What can hang from each mark:
C: E K
H: E K T
K: H P
T: H
P: E K
E: C P

Each row was made from one small tree. The marks that hang from a mark follow it in brackets, in alphabetical order. Every link used is in the known rows. Write each row's tree.
Known rows:
K{H}: [  1  -9   2   9  -2   2 -16  -6  12   9  27  -2   7   1   4  -3 -12  -2
   9  -8   1  10   0   7   4   3   3   3 -10  -2 -19  -1 -18  -5  -4 -17
   4   6   2   2  -1 -22   7  14   0 -26  -2]
H{K T}: [ -5   0  -3  18  -3   6 -10  13  -4 -21 -27   1   1   8 -11  12 -16  -1
  27  -1 -21  -6   5   4   6 -35  15  13   6   5 -15  41  -8  -1  29  19
   0 -11  -2  38 -25   1  -2   8  15  -5  15]
P{E K}: [ -7   7  -4  32 -29  -3   3  -1  -6  -6  -6 -14  -6  -8  23 -22  16 -15
  14 -16  -1   3   0  16 -20  -1  13 -24   8  14  -7   8 -23   5 -27  16
 -22   1   7 -24  10 -14  -8  15  13  -1  -9]
P{E{C} K{H{T}}}: [-21 -12 -12  45 -21   2 -16  -8  14 -16  -3 -21  10  11  23 -26   1 -28
  48 -22 -30   1   8  16 -28 -10  33   9 -16  17 -27  41 -58   7 -46  11
 -23   5  11  -4   1 -31  -8  22   1 -54  10]
C{E K}: [-29  14  17 -24  15 -19  20   0  11  -1  15  -1   8  12  12  -8  26 -11
   5   8 -12  23  -6  -5 -11  -3   6 -14  -5  10   0  -8  -8   3 -10  -5
  22  -2  12  -4  23   5   0 -10  29  14  24]
P{K{H{E}}}: [-16 -20   2  15 -16  -3  -6  -2   9   0  16  -9  13   2  13   3 -10  -3
  22  -2 -14  24  -3  22   8  -4  13   8  -9   5 -19   7 -35  -5   2  -8
  18  -6  11   0  -9 -48 -14  30   7 -14 -12]
H{K{P{E{C}}} T}: [ 10   7 -23  28 -15  15  -6  -1 -11 -19 -31  -7   5  12   6  -9   5 -28
  22  -8 -39 -22   9 -26 -13 -40  42  21 -18   6  -7  59 -19 -18 -15  27
  -6   3   2  10 -11   4   9   0   4 -35  12]
E{C P{K{H{T}}}}: [-35 -29 -12 -16 -16  10 -30  -5  19 -18   0 -34  27  18  19  -6   2 -28
  43 -11 -33  -2 -10  11 -23 -18  20  25 -24   6 -18  39 -50   6 -28 -10
  -2   7  16  25  -9 -22  -6  13 -20 -56   3]
T{H{K{P{E}}}}: [  5  24 -22   3 -21  11   5  -6 -24  -7  -6  -4   3 -15   5  -5   0 -28
  11 -11  -9  -3   6  -7   5  -7  20  -3  -6  -1 -18   4 -14 -18  -7   2
  -6  -7   8   2  19  16   9   9  17  -9   5]
C{K}: [ -7  11   8 -23   4  -6  13   5   6   4  -1   8   3   2   7  -3  25  -3
   3  14  -6  11  -2  10  -9   0   8  -6  -4   6   1  -9   2  -2 -11 -12
   4  -7   2   6  10  15  -4  -5   4   7   5]
H{K{P} T}: [ 11   3 -14  10  -4  11  -5   7 -16 -13 -16   6   6   3  -6  14  -6 -12
  20  -5 -24  -9  -2 -17   6 -36  23  21 -18   1 -11  38 -10 -12  20  11
  14   0  -6  29 -19   2  13  13   5 -10  12]
H{E{P} K}: [-14 -18  -9 -25  -9   7 -14  12  -5  -8 -28 -10  11   7  -4  24 -14   1
   0  10 -13  -4 -16 -13  14 -36  15   6  10  -4   3  29  -2 -26  36   0
  22 -14  19  38 -20   2 -11   0   7  -2 -10]
P{E}: [  2   0  -6  26 -13   2  -3  -3  -5   5   3  -2  -5  -4   8 -10   4 -10
   0 -10   1  -1   0  -3 -13   1  10 -17   5   4  -3   6 -12  -9 -23  15
 -17   3   2 -17   9   1   1   0  13  -5   1]
E{C}: [ -6  -1  -6  -7   7   2  -1  -2  10 -11 -17 -11   5   8   2  -8   0  -6
   3   2 -14  -8   3  -3  -5  -3  10  16  -9  -1   8  16   3   0 -15   2
  -2   2   9  -2   3   2  -9  -7 -15 -15   5]
H{E K{P} T}: [ 10  -9 -16  23  -5  10  -1   9 -17 -11 -22   9   6   9  -8  26 -16  -5
  15  10 -32  -2   1 -17  15 -39  26  31 -16   1  -7  42 -15 -24  34  18
  35 -13   2  28 -30 -14   5  12   9  -4   4]
E{C{K{H{T}}} P}: [-30 -22  -9 -44  -2   8 -21   1  27  -4   9 -23  28  24  11  -1  14 -24
  33   9 -41   3 -14  -3 -25 -12  25  26 -35   1 -10  30 -36  -7 -33 -24
   7   4  18  34  -1   5  -2  -4 -18 -51  15]
T{H{E{C P{K}}}}: [-38 -23 -19 -47 -14   4   6  -2   4 -24 -30 -34  22   7  15   4   1 -21
  23   7 -27   6 -11  15  -6   1  10  20  -8  -1   1  11 -25  -3 -14 -17
   8 -18  33  15  16  -1 -30  -2 -20 -24  -4]
P{E{C} K}: [-12   3  -9  18 -22  -1   6  -5   1 -16 -23 -19   2   2  24 -30  17 -19
  17 -13 -20  -5   6  10 -24  -4  22 -10   1  17   7  23 -26   5 -42  16
 -28   3  11 -20  15 -12 -13   1  -3 -16  -3]
E{C P}: [-12 -12 -13 -40  -1   8 -12  -2  10  -8 -12 -22  15  16   8  -6   7 -14
  -1   2 -16 -16  -9 -19 -15  -7  10  12 -13  -5  14  17  -1  -6 -19 -10
  -2   3  19  12   2  15  -4 -13 -26 -26  -2]
K{H{T} P{E{C}}}: [  9 -10 -22  32 -12  18 -17 -13   5   6  23  -7  16  12  13 -11  -2 -35
  26 -19 -33  -8   0 -24 -21 -11  35  27 -45   1 -20  35 -49 -15 -48   6
  -3  18   4 -10  -1 -19  16  13 -11 -64  15]

Which tree is each row?
[  0 -10 -14 -13  13   2  20   6   3  -5 -16   7  14  19   8   9  22 -17
  16  27 -49   8   2 -15 -10 -19  33  40 -40   4  10  30 -17 -16 -18   2
  39 -10   8  11  -5   0  -6  -1 -17 -20  14]
H{E{C{K{P}}} T}
[-29 -26 -23 -50  -2   5   2  -3   6 -14 -19 -23  23  11   1  12 -12 -17
   9  12 -24   2  -4  -4   0   3   2  23 -10  -6   3   8 -16 -16  -9 -18
   7 -16  30  16  14  13 -23  -9 -24 -25   5]
T{H{E{C P}}}
[-18 -27 -15  -8  -7   7 -19  19  -2 -22 -29 -11  15  19  -9  29 -21  -2
  16  12 -29  -7 -14  -6   8 -45  19  18   4   0  -3  49 -17 -23  40  11
  20 -18  16  50 -35  -4 -11   4   8  -8   2]
H{E{P} K T}
[  6 -13 -19  12   4   9  -1   7  -9 -24 -36   2  13  19  -5  19 -15 -13
  18  12 -47 -10   4 -22   8 -41  39  45 -23   0   6  60 -13 -21  20  17
  33 -13  10  27 -26 -11  -5   7  -7 -23  11]
H{E{C} K{P} T}
[-26 -46 -16  -7  -3  13 -23   2  18  -5   1 -20  28  25   1  13 -23 -15
  24   5 -39   1 -12  -9  -6 -21  23  37 -26  -2 -10  41 -43 -19  -8  -8
  21  -2  24  30 -19 -22  -8   3 -22 -56   7]
K{H{E{C P} T}}
[-18 -31  -3 -44  -5   2 -11   6  18  17  28   0  24  13  11  15   9  -8
   5  19 -17  23 -23   1  -3  -9  16   1 -19   0  -8  -1 -28 -26  -8 -30
  27  -7  24  19   1  -3  -7  10  -6 -18  -9]
C{K{H{E{P}}}}
[-11   9  -8  -6  -4  -4  12   1  11   0 -11  -5   2  10  16 -20  35 -17
   6   9 -20   1   4  -4 -25   2  23  -8  -6  10   9  15 -13  -7 -46  -1
 -16  -1  16 -12  18  18 -11 -10   2 -16   7]
P{E{C{K}}}
[-33 -37 -19 -11 -12   3  -8   5   8 -27 -43 -28  23  23  18   5  -1 -16
  31   6 -42  -2  -6   3 -17 -22  23  27  -8   7   4  48 -34  -5  -7  10
  13 -11  21  22 -15 -18 -21   3 -21 -23   0]
H{E{C P{K}} T}
[  0 -17  -4   1   3   2   3   7   6  17  33  16  18  12   9  16  11 -12
  19  15 -34  25  -6  -9   2 -16  28  30 -42   0 -17  10 -44 -24 -11 -14
  42  -5   3  14  -9 -23  11  19  -3 -26   4]
C{K{H{E T} P}}
[-35 -19 -17 -37 -17   0   6   2  -5 -15 -13 -22  21  -1  15  10  -6 -14
  20   1 -16  14 -10  18   0   3   3   1   0  -2  -7  -5 -27  -7   1 -12
   6 -18  23  11  12  -3 -22   6  -7  -5  -9]
T{H{E{P{K}}}}
[-19 -15   0  23 -17   1 -17  -3  11 -13  12  -9   8   3  14  -3  -7 -12
  44 -12 -19  11  -4  24  -9  -8  13  13 -16  10 -31  20 -48   9 -11  -3
  -3   2   1  12 -12 -37   2  31   2 -30   3]
P{K{H{T}}}
[-20 -30 -18 -17  -4  11 -16  14   4 -30 -52 -19  19  25  -5  22 -21  -9
  20  13 -48 -15  -8 -19   7 -46  30  33  -1   3   7  66 -15 -22  27  13
  18 -17  26  52 -33   4 -17  -8  -3 -24  10]
H{E{C P} K T}
[ 10   8  -7   3 -15   4  -2  -9   1  28  47   7   7  -2  25 -14  33 -25
   6  -6  -8  16  -9 -12 -17   1  27  -9 -35   2 -17  -9 -36 -16 -44 -20
   4  13   5 -22  19  -3  20  17   8 -27  -2]
C{K{H P{E}}}
[ -5 -15  -6  27   0   2  -2  18  -4 -20 -34   0   6   9 -13  24 -27   8
  18  14 -26   1  -1   0  19 -37  22  22   6   3  -3  49 -10 -17  47  25
  20 -23   5  41 -33 -10 -13  12  17   2  11]
H{E K T}
[ 14   0 -13  22 -22  13 -12 -15  -6  23  44   4   6  -2  15 -11   6 -25
   4 -22  -5   2  -3 -19 -10   0  21  -1 -30  -3 -20  -3 -35 -17 -36  -8
   1  17   2 -23   8 -20  23  18   5 -38  -7]
K{H P{E}}
[-23 -39 -18 -14   1   9  -7   9   9 -14 -29 -17  21  25   1  14 -11 -13
  16  13 -37  -8  -8 -19 -10 -22  18  35 -13  -1   9  44 -25 -16  -1  10
  21 -12  24  27 -20  -4 -14 -11 -23 -30   8]
H{E{C P} T}
[-13  -5  -7  -8  -4   1   8  10  -8 -16 -31  -6   6  -6 -15  16 -30   4
  15  11 -14   7   5  16  25 -10   7  15  12  -1  -6  11  -1 -17  36  -1
  13 -30  16  29  -1   6 -22  13  14   5   7]
T{H{E K}}
[-16 -24   3   7   4  -6   1  14  19   8  20  11  17  10   1  18  -2  -1
  27  20 -26  26  -7  12   4 -14  23  18 -22   6 -17  14 -41 -14  -2 -10
  26 -14   8  25 -12 -20  -9  19   8 -19   6]
C{K{H{E T}}}
[-27  -9 -13 -37 -13   5 -10  -6   8 -22 -28 -33  16  11  20 -11  16 -19
  15  -9 -23 -11 -15   5 -20 -11  13   6  -6   4  10  23 -12   7 -29  -8
  -4   5  18   8   4   2  -7  -4 -22 -20  -7]
E{C P{K}}
[-19 -46 -13   1 -13  12 -29   5  12   4  22  -8  26  18   1  22 -24 -11
  20   3 -22   8 -18  -4   4 -17  12  25 -20  -6 -16  30 -43 -20   4 -10
  22  -4  15  29 -24 -27   0  16  -7 -39  -2]
K{H{E{P} T}}
[-15  -4  -9  24 -24   2 -12 -11  12  -6   3 -24   9   1  26 -28   8 -22
  27 -21 -18   2   4  19 -23   0  30  -1 -10  11 -15  19 -41   4 -49  -2
 -23   8  13 -18  10 -26 -10  17   0 -43  -2]
P{E{C} K{H}}
[-18  -6  -6  17  -6   3 -10   0  23   0  15 -10  11  14  15 -18  15 -22
  36   4 -32   4   3   0 -26  -8  37   9 -27  13 -18  32 -47  -6 -47  -2
 -12   3  14   5   4  -2  -7   2   4 -48  22]
P{E{C{K{H{T}}}}}
[-22 -32  -7  27  -5   3  -8   4  21 -19 -11 -17  20  17  13   5 -15 -13
  42   1 -40  14   5  17  -4 -16  29  35 -20   9 -16  41 -48  -1  -9   4
  15  -6  15  14 -17 -48 -20  24  -8 -45   5]
P{K{H{E{C} T}}}
[ 12 -25 -16   1   2  11  -4 -11   8  11  19  -1  20  13   6   3 -10 -16
   2   1 -26   4   0 -20   6  -5  26  41 -41  -8  -1  10 -26 -22 -19 -16
  34   3  13  -3  -4 -31   5  13 -20 -39  -5]
K{H{E{C}} P}
[ 17   0 -10   2  -8   5   3   6 -17  -3 -16  11   3   3  -3  21 -10  -3
  -6   9 -23   0  -2 -19  23 -30  21  18 -12  -2   4  19  -1 -29  28   4
  36 -14   7  16 -17  -8   2  12   8   4 -10]
H{E K{P}}
[ 11   7 -20  34 -22  15  -8   1 -19 -11 -11   5   1   2   3   0   4 -22
  17  -9 -22  -9   0 -22  -7 -38  31   7 -13   5 -15  39 -23 -19   2  25
  -3   3  -3  10 -15  -1  18   9  20 -14  10]
H{K{P{E}} T}
[-16  -5 -13 -14   6   5  11   9   2 -28 -44 -15   9   6  -8  13 -27  -5
  17  13 -28   3  10   9  21 -11  20  27   5   0   0  23   3 -17  24   1
   5 -27  25  29   1  10 -32   1   2  -8  14]
T{H{E{C} K}}
[-11 -24 -10  15   9   4   0   6   7 -15 -28  -5  11  20  -5  11 -14  -3
  18  17 -39  -2   8  -8  -2 -15  19  35 -10   5  10  44 -17  -9   3  19
  16 -15  11  17 -16 -10 -17   1 -11 -22  15]
H{E{C} T}
[-48 -20   1  -7 -12  -3 -25  -7  14 -14  23 -29  27  19  20  -2   3 -29
  39 -21 -20  17 -15   6 -19 -21  14   5 -16   5 -31  25 -65   8 -13  -5
  18  12  19  17   3 -33   8  12  20 -33  10]
C{E{P{K{H{T}}}}}
[-26 -23 -16 -37  -8   4   1   0  -5   0  -3 -12  21   0   1  18 -18 -10
   7   9  -9   9 -13   1   8   5  -5   9  -2  -7  -5 -11 -17 -20   7 -17
  15 -17  23  15   8   9 -15  -1  -9  -7  -4]
T{H{E{P}}}
[-30   0  17  -1  19 -12   1   0  25   3  36   0  17  16  10  -3  15 -18
  34   4 -23  32  -9   5 -15 -11  15   7 -22   7 -28  11 -45   5 -13 -11
  23  -1  10  13   8 -15   5   4  30 -16  29]
C{E K{H{T}}}
[ -4  -5  -7 -16   7   9  -1  -7  13   3  22   0  17  18  11  -8  20 -29
  31   7 -37  10  -2 -10 -17 -11  33  35 -51   0  -9  18 -34  -7 -36 -19
  20   8   8  11   3  -8  12   9 -19 -48  14]
E{C{K{H{T} P}}}
[  3   2 -11  19 -12   7  -4  -4   3  19  41  11  11   3  21  -7  28 -26
  25  -4 -25  14  -4 -11 -22 -10  33   3 -42   8 -26  11 -53 -15 -47  -6
   8   7   1  -3   5  -9  22  18   8 -41  10]
C{K{H{T} P{E}}}
[  7  19 -13 -25  -7   9   4  -7 -19 -10 -10  -2   6  -9  -4   8  -5 -16
  12  -2 -13   0   2  -3  14  -7   5  14 -11  -7 -12   2  -2  -9  14 -13
   8  -7   4  19  11  15   7   8   3  -2   8]
T{H{K{P}}}
[ 16   7 -19  13  -9   7   5 -12 -10   7  -1  -9   3   5  14 -19  14 -28
  -1  -9 -21 -14   5 -28 -20  -7  27   9 -21   2   8  13 -13 -14 -47  11
  -2  11   5 -23  16   0  10  -6 -11 -29   1]
K{P{E{C}}}
[-34 -17 -15 -71   3   0  16   3  11  -8 -16 -19  24  14   7   5  14 -19
  16  29 -32  13  -7   4  -6   8  15  16 -14  -2   6   0 -14 -16 -21 -27
  13 -21  32  21  22  28 -26 -14 -18 -14   7]
T{H{E{C{K} P}}}
[  3 -27 -15  18   5  14  -8  -4   8   1  14   1  23  21   1  12 -19 -17
  20   6 -42   4   2 -18   2 -17  32  51 -44  -7 -13  37 -38 -19 -16  -3
  32   3   9  11 -17 -31   7  18 -19 -53   9]
K{H{E{C} T} P}
[ 14  12 -20   8 -14  12  -3  -5 -14 -11 -27  -7   2   3   8 -14   9 -27
   1  -8 -24 -21   6 -29  -7 -28  34  11 -13   4   4  36  -5 -21 -21  14
  -4   6   7   0  -1  10   7   1   2 -20   7]
H{K{P{E{C}}}}
[  5 -12 -12  18  -6  13 -15  -9  -3   7  35   7  14   5   4   6  -9 -19
  21  -6 -20   5  -4 -14   0 -11  17  28 -40  -8 -28  16 -38  -8 -15 -11
  20  13  -7   6 -13 -24  24  17  -5 -40   6]
K{H{T} P}
[-40   1   4 -25  -8  -6  -1  -9   5 -18   2 -31  20  14  24  -8  21 -24
  13 -12  -9  14 -19   2 -18 -12   3 -13   2   4  -6   7 -27   7  -9  -3
  16   7  20  -2  13 -11   1  -6  17   2   1]
C{E{P{K}}}
[-11  -3  -5  32 -32   1 -13  -9   5   3  21 -13   1  -7  23 -20   5 -16
  22 -23  -2  11   1  22 -13   2  19 -18  -7  10 -21   6 -45   4 -34   2
 -20   6   9 -20  10 -30  -1  26  15 -27  -9]
P{E K{H}}
[ -9  -3   5 -26  11  -2  -2  -3  27   7  15  -6  13  12  12 -12  20 -12
  18  10 -20  11   1  14  -9   4  21  16 -26   3  -3   7 -16  -3 -29 -25
   5   2  12   8  12  -2  -7   3 -11 -30  10]
E{C{K{H}}}
